Every row comes from one small tree of marks. The marks that hang from a mark follow it in brackets, in the order of their numbers. Every link used is in the known rows. Which tree was each row made from?
Known rows:
z_486(z_227(z_150(z_853) z_361 z_568 z_965) z_627): 10.5	-1.0	-3.9	-5.4	18.0	-5.7	43.0	-7.0	-7.2	4.3	-22.0	10.7	-27.0	33.5	10.6	27.3	5.7	-15.3	-14.2	-0.1	1.4	-8.8	-17.8	4.0	3.7
z_246(z_227(z_150(z_853) z_726 z_965)): -6.8	-2.3	14.0	-10.2	4.5	-6.7	16.3	-19.8	0.0	22.4	-17.5	0.6	-30.6	3.5	15.7	24.9	-7.3	24.9	1.7	-7.0	-5.6	-11.6	-16.8	-3.4	16.8
z_150(z_227(z_171 z_853)): 13.5	2.3	17.4	-0.3	-15.4	15.3	20.9	-0.9	-1.3	30.1	3.6	2.8	-15.4	1.5	-7.6	-4.2	-9.9	5.6	-4.2	-10.6	0.3	-20.9	-16.7	-3.4	1.2
z_896(z_227(z_965)): 18.1	22.5	12.1	3.4	-6.3	1.7	4.9	-10.6	-12.2	26.0	-4.6	-7.6	-6.2	7.2	-4.5	-2.9	-2.6	-5.9	-9.8	-4.0	16.9	-25.7	0.0	0.5	-8.8
z_246(z_227(z_171 z_568)): 11.1	-2.0	5.0	-1.3	-12.6	9.3	4.0	-3.1	-5.9	33.5	-9.8	5.5	-2.0	12.1	5.8	5.2	7.7	2.0	10.1	-8.8	6.3	-22.6	-14.8	-4.8	8.8
z_227(z_853): 7.9	-0.1	13.3	-5.5	-12.2	8.8	12.0	-19.3	-7.0	26.2	-3.3	1.0	-18.9	4.6	-7.3	5.6	-13.9	-0.2	-11.2	10.0	19.3	-25.1	8.5	-8.7	-2.6
z_627(z_227(z_171 z_568 z_965) z_853): 13.5	1.8	-20.6	-1.5	-5.4	-3.2	1.8	-12.4	-20.6	18.1	-4.6	8.3	13.3	-0.1	15.7	-0.1	-18.5	24.1	4.5	-8.5	2.0	-5.1	-12.5	-4.5	-1.3
z_227(z_361 z_568 z_853): -1.0	-8.3	-2.6	-11.7	-8.7	10.8	27.5	-4.4	-7.0	23.5	-6.4	19.1	-12.9	25.6	4.8	17.7	-7.2	10.2	-12.7	5.6	18.5	-16.5	-10.2	-3.4	2.0
z_627(z_227(z_361 z_568 z_965)): 4.9	11.8	-9.4	-6.0	3.2	-9.2	13.6	-0.1	-15.0	21.0	-11.1	9.2	2.9	16.6	19.5	14.9	-4.4	14.0	-9.1	-4.3	21.5	-16.3	-12.2	3.9	-6.7
z_965(z_227(z_726(z_853))): -5.7	-1.5	23.8	-9.1	3.5	8.7	12.0	-30.3	-6.3	14.8	-8.5	-19.6	-4.6	-6.6	2.0	17.1	-9.2	18.1	3.1	-1.0	15.7	-22.2	-6.2	-12.7	-1.1
z_486(z_227(z_171 z_568 z_726 z_965) z_627(z_853)): 20.9	0.1	-14.2	-19.5	10.2	10.0	31.5	-21.7	-7.3	4.6	-14.4	-6.0	1.6	9.0	9.5	9.5	-9.4	-10.7	12.6	-26.5	-9.9	1.8	-21.7	-6.0	-3.1
z_246(z_227): 14.6	6.6	23.5	4.9	-7.2	4.3	-5.0	-15.7	-5.3	33.5	-5.7	-9.6	-14.8	6.6	3.9	8.2	2.5	-7.5	4.6	10.9	13.6	-29.6	2.8	-2.8	0.2
z_896(z_227(z_150 z_171 z_361 z_568 z_726 z_965)): -0.4	17.2	-16.4	-10.9	-11.7	-0.2	41.0	19.5	-1.3	14.0	-21.4	15.3	2.5	24.6	12.1	12.8	0.9	30.3	-1.8	-39.5	11.9	-3.0	-34.8	4.6	16.3
z_227(z_150(z_853) z_726): -3.2	4.1	9.4	-2.8	-7.9	-9.2	12.8	-22.1	-3.4	22.5	-14.6	-5.1	-36.5	2.5	10.5	23.6	-9.3	17.2	-16.5	5.8	7.4	-19.6	3.9	-5.0	13.2
z_627(z_227(z_171 z_361 z_726) z_853): 12.6	8.4	-5.3	3.2	-11.4	0.9	12.5	-2.4	-15.6	20.9	-3.5	-6.1	6.4	3.7	20.0	2.4	-23.7	29.1	8.1	-10.1	7.0	-5.6	-9.4	6.9	-4.4
z_227(z_171 z_361 z_568 z_965): 0.4	-3.9	-3.6	-13.0	-8.7	0.6	27.0	10.3	-7.7	23.3	-15.3	14.9	3.6	14.7	6.9	13.5	5.8	8.4	-14.6	-27.7	15.9	-14.1	-23.4	1.0	2.9
z_361(z_486 z_853): 0.3	0.3	26.1	15.3	-3.0	2.7	11.3	-0.8	-1.0	20.2	-0.1	-0.6	-17.8	-1.5	-2.4	25.0	-0.2	-11.5	2.6	21.5	30.2	-27.3	28.7	-3.6	-18.7
z_627(z_227 z_853): 22.1	12.9	0.2	13.9	-7.3	-4.2	-14.4	-25.5	-21.1	23.7	3.3	-10.6	-4.4	-0.8	12.7	0.8	-21.9	9.8	0.2	25.6	12.3	-18.4	15.7	-2.0	-8.2
z_150(z_227 z_486): 10.5	22.7	24.2	13.3	-9.0	-0.5	12.1	-3.1	-11.6	33.0	8.9	-11.4	-31.1	0.5	4.7	7.7	-0.3	-2.5	-14.2	4.7	-10.2	-30.1	-12.8	0.8	-4.3
z_361(z_486): 8.1	4.5	19.5	12.0	-8.5	1.1	3.1	-5.7	-3.8	27.2	-4.9	-12.6	-12.6	2.1	-3.5	17.3	2.8	-10.1	-5.1	13.9	24.0	-24.6	23.0	-6.2	-17.1
z_486(z_227): 27.4	19.7	18.8	5.5	-2.5	-0.5	1.4	-18.5	-10.0	24.6	-2.1	-22.1	-15.0	5.5	-1.7	3.9	-0.9	-24.9	-8.4	10.6	18.0	-30.7	15.5	-3.5	-12.5
z_965(z_227(z_171 z_361(z_853))): -1.5	-4.7	24.0	10.4	-1.0	11.3	29.1	14.6	-1.9	13.9	-7.4	0.5	3.1	-2.5	4.5	12.2	0.1	10.9	1.7	-9.0	23.4	-25.4	-9.5	5.8	-7.0
z_246(z_227(z_361(z_486) z_568 z_853 z_965)): -9.8	-20.4	5.2	-10.1	6.9	16.5	35.8	8.8	1.4	22.5	-8.2	21.9	-3.9	26.4	7.0	27.5	-3.4	19.0	15.8	-3.1	6.6	-1.0	-20.6	-1.9	-7.4
z_227(z_150 z_171 z_361(z_486 z_853) z_568 z_965): -15.3	-9.6	-0.6	3.4	-3.8	-3.9	47.2	32.8	4.5	5.6	-16.7	31.0	-4.1	15.4	6.9	37.4	7.3	18.9	2.5	-15.1	25.6	-4.0	-9.1	0.7	2.9
z_227(z_150(z_486(z_627)) z_171 z_568 z_853 z_965): -2.6	-1.8	-12.9	-12.7	-6.6	4.9	58.9	5.5	-6.9	4.5	-20.0	27.0	-22.3	14.2	-5.1	12.3	-7.2	7.4	-4.8	-27.8	-7.0	-4.0	-30.7	-9.9	16.6

Write each row's tree:
-7.0	4.7	15.1	-0.5	-1.4	-12.2	33.4	8.9	0.3	7.7	-13.0	18.4	-19.8	9.9	7.6	32.7	-0.1	8.8	-13.3	-0.1	31.7	-18.6	-1.1	2.9	8.3 -> z_227(z_150 z_361(z_853) z_965)
19.2	6.2	-4.1	4.9	-7.6	-4.1	-0.7	-12.7	-20.2	19.7	-2.3	-3.0	8.7	-8.9	8.9	-6.0	-22.5	17.4	3.3	-7.8	5.2	-9.2	-2.8	-1.8	-6.9 -> z_627(z_227(z_171 z_965) z_853)
5.0	3.9	-10.3	-3.8	-3.9	4.8	21.0	-2.6	-13.7	22.4	-4.6	16.1	-4.9	23.6	12.9	9.1	-17.0	19.1	-2.9	10.3	20.5	-16.0	-7.0	0.8	-4.1 -> z_627(z_227(z_361 z_568 z_853))
0.6	12.6	-7.1	7.2	-22.4	-7.3	26.1	9.9	-12.5	20.6	-11.0	12.1	-19.4	8.9	5.0	12.2	2.3	15.3	-12.4	-12.2	1.0	-18.7	-13.7	-7.7	17.6 -> z_227(z_150(z_486) z_171 z_568)
-3.8	0.5	21.9	-3.9	3.0	-3.1	26.5	2.4	-4.9	16.1	-6.1	11.6	-14.8	6.0	5.3	24.9	-1.6	-2.2	-12.1	-1.4	28.9	-23.7	-0.4	5.5	-6.9 -> z_227(z_361(z_853) z_965)
4.4	2.6	16.3	-16.1	-4.5	5.3	15.1	-6.7	0.9	28.0	-14.9	-7.1	-2.3	-5.4	7.0	6.5	-2.6	11.9	12.6	-35.5	2.6	-14.7	-22.3	-3.5	4.5 -> z_246(z_227(z_171 z_726 z_965))
16.4	5.7	8.8	10.6	-4.0	5.0	16.5	-22.0	-20.5	16.4	0.5	-7.9	-26.2	6.2	2.4	8.6	-11.3	-16.1	-5.4	16.1	-8.6	-17.7	1.3	-2.4	-5.4 -> z_150(z_486(z_627(z_853)))
-6.1	5.4	-9.6	-9.0	-8.1	3.0	24.4	-1.1	5.4	11.6	-25.1	-5.0	3.1	-2.0	14.3	18.6	0.4	36.3	3.8	-25.3	10.0	-11.2	-21.7	-11.2	18.7 -> z_965(z_227(z_150 z_171 z_568 z_726))
22.9	7.0	2.5	1.2	-6.9	11.0	24.0	-8.9	-10.7	16.3	-11.4	1.7	-5.9	6.0	-7.6	-12.6	-17.2	-12.0	8.1	-5.1	15.9	-19.8	0.7	-2.5	-8.3 -> z_486(z_627(z_227(z_171 z_853)))
1.7	-1.5	8.6	-10.8	-16.2	10.4	29.3	-2.9	7.0	21.3	-15.3	7.0	-15.5	5.2	2.2	8.8	-14.0	28.0	18.3	-19.6	4.5	-8.2	-17.9	-8.1	21.7 -> z_246(z_227(z_150 z_171 z_726 z_853))
10.7	1.1	10.1	13.4	1.3	8.2	24.5	10.3	-3.0	14.9	-0.6	2.9	-4.6	7.6	-1.3	16.6	4.3	-16.3	14.6	2.9	17.8	-19.6	13.3	-3.3	-19.9 -> z_361(z_486(z_227(z_171 z_568)) z_853)
-23.1	-13.6	-1.9	3.1	10.3	3.5	35.8	4.4	4.1	11.4	-20.6	0.2	-13.6	14.9	23.2	43.2	-0.5	43.3	0.7	3.1	3.0	-2.3	-14.6	-0.8	1.1 -> z_965(z_227(z_150(z_853) z_361(z_486) z_568 z_726))
-1.7	-5.2	17.4	-14.9	-3.5	16.6	29.2	-6.6	2.2	27.8	-7.5	3.2	-16.6	17.3	9.7	16.4	-14.0	18.5	12.0	-5.5	8.0	-12.6	-17.9	1.5	3.6 -> z_246(z_227(z_361 z_726 z_853))
-1.9	12.0	1.1	-21.2	3.3	-0.6	17.0	-14.1	2.8	25.5	-7.3	-1.3	-13.1	4.0	17.5	23.5	0.7	14.3	-7.1	-21.2	-2.0	-14.3	-28.9	-5.3	4.8 -> z_150(z_227(z_568 z_726 z_965))
-4.1	21.8	8.3	-1.4	-1.0	-4.3	40.7	11.4	1.6	6.9	-12.0	12.0	-15.4	15.5	10.9	24.0	-7.0	19.4	1.1	-13.1	24.8	-12.8	-11.3	8.9	6.7 -> z_896(z_227(z_150 z_361(z_853) z_726 z_965))
14.2	21.4	3.4	-0.5	-12.7	-3.3	5.2	-6.9	-9.9	27.1	-10.1	-14.2	-0.2	-7.5	9.5	-4.3	-13.6	12.3	4.5	-17.2	17.3	-21.9	1.2	-0.8	-5.0 -> z_627(z_227(z_171 z_726))
-16.4	0.5	-11.8	-9.7	-8.7	11.6	50.1	4.0	-2.2	8.7	-15.1	7.4	-11.2	-1.2	10.2	14.8	-16.9	51.5	6.8	-27.9	-11.8	-3.2	-35.1	-12.5	18.8 -> z_965(z_227(z_150(z_486) z_171 z_568 z_726 z_853))
15.4	-9.3	-2.5	-10.0	11.1	19.1	48.3	0.8	-0.9	5.5	-14.5	6.1	-1.6	16.1	-12.2	8.3	-2.9	-22.9	15.3	-20.0	3.5	-2.5	-9.3	-8.7	-19.4 -> z_361(z_486(z_227(z_171 z_568 z_853 z_965) z_627))
-0.3	-7.4	13.0	-23.9	-5.1	15.6	29.0	-8.8	2.9	24.4	-11.7	4.3	-6.1	-2.0	0.5	3.5	-16.7	21.9	17.1	-35.1	-1.2	-7.9	-26.3	-6.8	6.6 -> z_246(z_227(z_171 z_726 z_853 z_965))
-1.0	3.0	22.0	-2.1	1.5	3.3	21.0	-8.0	-2.6	33.3	-0.4	-6.8	-32.8	11.7	17.4	20.7	-4.6	13.4	-15.8	-0.5	-8.3	-20.1	-22.0	10.2	-1.8 -> z_150(z_227(z_361 z_726) z_853)
-4.6	-11.0	12.8	-23.4	-3.5	16.6	42.5	5.8	2.8	23.9	-12.8	10.9	-3.5	9.9	5.8	8.6	-14.1	27.0	14.1	-38.8	1.3	-3.4	-36.3	2.2	6.1 -> z_246(z_227(z_171 z_361 z_726 z_853 z_965))
10.6	6.1	-27.2	2.1	-9.4	-11.1	8.9	-5.3	-15.4	10.4	-12.1	15.3	7.7	4.1	17.3	7.4	-17.0	35.2	3.0	-7.3	4.6	0.4	-12.9	-7.1	13.8 -> z_627(z_227(z_150 z_171 z_568 z_965) z_853)
-15.1	-8.3	2.9	-27.9	3.0	-0.1	31.4	-16.1	-9.1	15.3	-11.8	12.7	-6.5	19.4	10.6	32.0	-3.7	18.5	-7.9	-16.1	17.3	-9.5	-24.5	-6.7	6.4 -> z_227(z_361 z_568 z_726(z_853) z_965)
-6.9	8.2	-15.6	-1.0	-0.2	-12.8	21.4	-5.3	-10.3	18.3	-16.3	10.5	-22.0	21.9	30.2	26.8	-12.6	36.8	-8.8	6.2	8.8	-10.9	-11.4	4.8	11.7 -> z_627(z_227(z_150(z_853) z_361 z_568 z_726))
